Each row was made from one path, in order. Every step used is in the known rows, and no mark comes twice. Write each row's path.
In the rows, zero is written as 128.
Known rows
potara -> kodebu -> dorar -> kila: [118 149  69  99  92 120  84 125 120 105 161 146 150  80  78 122 105 152
 157 105 148 150 101 130 100 143]
rusol -> budek: [132 111 120  99 128 128 120 130 116 139 130 145 143 136 121 116 126 135
 113 138 108 140 132 145 132 122]
kodebu -> potara -> rusol -> dorar -> kila -> tifo: [133 169 115  62 115 167 125 141 141 114 160 179 155  81  68  96 131 156
 154 107 113 117 161 142 105 138]
dorar -> kila -> tifo: [ 94 200 119  88 120 117 148 129 105 129 147 150 165 118 150 117 152 149
 140 103 129 135 145 146 121 133]
rusol -> potara -> kodebu -> dorar -> kila -> tifo -> vozukif: [ 80 216  55  88 124 125 136 152 101 112 166 165 189 106 112 125 105 174
  92  59 125 146 143 138 124 120]
rusol -> dorar -> kodebu -> potara: [131  65 106  91 121 188  96 166 147 105 130 148  91 102  69 151  97 135
 117 131 108 159 136 141 116 150]
potara -> kodebu -> dorar -> kila -> tifo -> vozukif: [ 78 232  70 105 122 114 125 124 106 120 159 156 184  96 130 118 111 172
 117  69 143 151 138 132 118 139]
potara -> rusol: [142 129 146 105 126 126 124 117 154 131 138 148 136 115  91 117 129 140
 150 123 134 105 134 134 120 120]
pozu -> vozukif: [121 138 109 130 135 127 143 126 102 131 122 103 144 142 146 119 120 145
 111  96 132 112 120 124 135 146]
pozu -> dorar: [123 127 166 129 110 113 137 113 131 115 106 134 134 135 134 135 135 139
 129 136 119 135 118 152 146 148]
vozukif -> tifo: [117 161 110 133 126 129 152 140 143 128 133 135 130 154 136 122 141 135
 120 111 116 120 138 140 129 153]
dorar -> kodebu -> potara -> rusol: [116  88 139  47 132 150 109 152 159 129 133 170  91  99  65 156 116 145
 130 124 120 130 128 157 109 119]
kila -> dorar -> kodebu -> potara -> rusol: [107 103 152  42 137 145 105 140 148 119 129 179 102 114  67 154 132 177
 128 136 123 143 143 179 130 126]
rusol -> potara -> kodebu: [140 128  95 112 123 130 133 125 131 105 151 145 131 123  91 129 109 125
 136 117 108 130 138 117 129 113]
vozukif -> pozu -> dorar: [109 154 143 162 105 121 154 124 133 122 104 137 140 148 133 131 137 155
 103 132 114 127 120 160 147 159]
kila -> dorar -> kodebu: [ 94 115 141  95 133 125 115 130 116 116 118 152 122 142 121 159 141 171
 123 134 133 168 143 175 147 139]
tifo -> vozukif -> pozu: [100 181 105 185 139 128 160 141 137 151 122 134 146 167 158 120 120 153
  64  99 116 122 137 129 139 135]
tifo -> vozukif: [114 153 122 150 147 122 147 134 132 143 121 129 145 152 160 127 116 138
  90 104 123 130 135 124 137 124]
tifo -> vozukif -> pozu -> dorar -> rusol -> potara: [ 83 151 118 139 117 106 159 190 137 123  97 149 139 187 139 154 118 173
  21  93  96 103 130 178 161 124]
kila -> dorar -> kodebu -> potara -> rusol -> budek: [108  89 146  14 136 142  96 140 139 130 131 195 120 121  63 141 129 185
 113 144 102 159 145 197 135 123]
tifo -> vozukif -> pozu -> dorar -> rusol: [ 78 166 132 156 114  99 149 160 142 129  94 142 134 176 151 149 124 173
  45 102 113 108 123 177 155 143]
kila -> tifo: [ 98 188 130 109 140 129 150 124 113 126 134 138 151 119 148 128 140 136
 126 118 126 125 160 138 138 131]

Which path is each row?
[ 91 162  99 140 111 105 157 159 146 106 114 159 136 172 117 150 106 168
  54  92  96 109 132 162 153 128]	tifo -> vozukif -> pozu -> dorar -> rusol -> potara -> kodebu
[113 105  66  67 102 118  54 150 119 105 142 157 131  95  59 138  97 160
 111 128 127 134 114 161 120 119]	potara -> kodebu -> dorar -> rusol -> budek
[105  86 121  67 135 156 115 162 139 124 127 148  88 114  96 166 112 134
 108 128 116 154 125 151 119 126]	dorar -> kodebu -> potara
[120 194 112  81 132 160 140 148 147 130 155 180 170 103 101  97 118 165
 114  78 106 119 167 137 114 133]	kodebu -> potara -> rusol -> dorar -> kila -> tifo -> vozukif
[109 125  72  94 103 117  63 148 131  95 139 140 117  85  64 153  99 152
 130 118 149 123 110 146 115 124]	potara -> kodebu -> dorar -> rusol
[ 99 133 133  96 124 106 105 150 119 111 113 141 118 145 125 149 146 167
 108 140 134 121 141 171 148 122]	kila -> dorar -> rusol
[121 110  88  84 115 117 112 164 133  94 140 147 110 128  80 148 109 132
 117 115 116 111 137 141 126 102]	dorar -> rusol -> potara -> kodebu
[ 76 227 135 123 101 109 176 124 109 123 124 161 176 137 155 118 156 173
 115 105 113 133 136 177 140 164]	vozukif -> pozu -> dorar -> kila -> tifo
[ 84 196  93  79 108 126 112 150  96 121 151 151 173  87 121 128 134 165
 125  98 145 144 128 153 115 143]	kodebu -> dorar -> kila -> tifo
[ 78 222 154 111 125  95 178 125 107 130 121 154 188 149 189 123 145 169
  98  85 117 142 140 162 148 145]	pozu -> dorar -> kila -> tifo -> vozukif
[ 68 252  97 143 133 119 186 143 110 153 138 153 182 154 180 112 139 176
  76  72 118 133 158 149 130 139]	dorar -> kila -> tifo -> vozukif -> pozu
[ 90 193 129 165 106 101 170 138 128 142 114 148 169 169 167 114 132 176
  78  93 110 138 112 160 138 159]	tifo -> vozukif -> pozu -> dorar -> kila
[147  83 129 100 110 164  93 138 161 103 141 166 126  99  52 135 111 154
 152 116 125 133 153 152 113 151]	potara -> rusol -> dorar -> kodebu
[ 89 213 127 133 155 121 167 127 118 144 127 138 163 142 178 128 132 148
  88  94 119 123 167 133 149 122]	kila -> tifo -> vozukif
[112  82 173  49 117 135 117 142 161 114 115 176 101 104  69 164 119 153
 128 131 113 134 114 180 130 143]	pozu -> dorar -> kodebu -> potara -> rusol
[114  95 107  84 118 119 117 191 128 111 127 139 111 146 103 155 123 137
  86 117 117 104 135 154 132 101]	dorar -> rusol -> potara
[ 51 220 134 138 125  98 171 155 124 127  96 153 155 165 175 152 137 181
  44  95 109 105 155 185 166 140]	kila -> tifo -> vozukif -> pozu -> dorar -> rusol
[137 117 139  78 133 146 121 136 158 132 134 157 110 103  74 124 119 133
 135 129 118 109 125 133 111 113]	kodebu -> potara -> rusol
[ 99 112 156  83 109 142 135 146 167 121 112 178 105 121  69 159 123 170
 104 126 106 131 119 186 128 151]	vozukif -> pozu -> dorar -> kodebu -> potara -> rusol
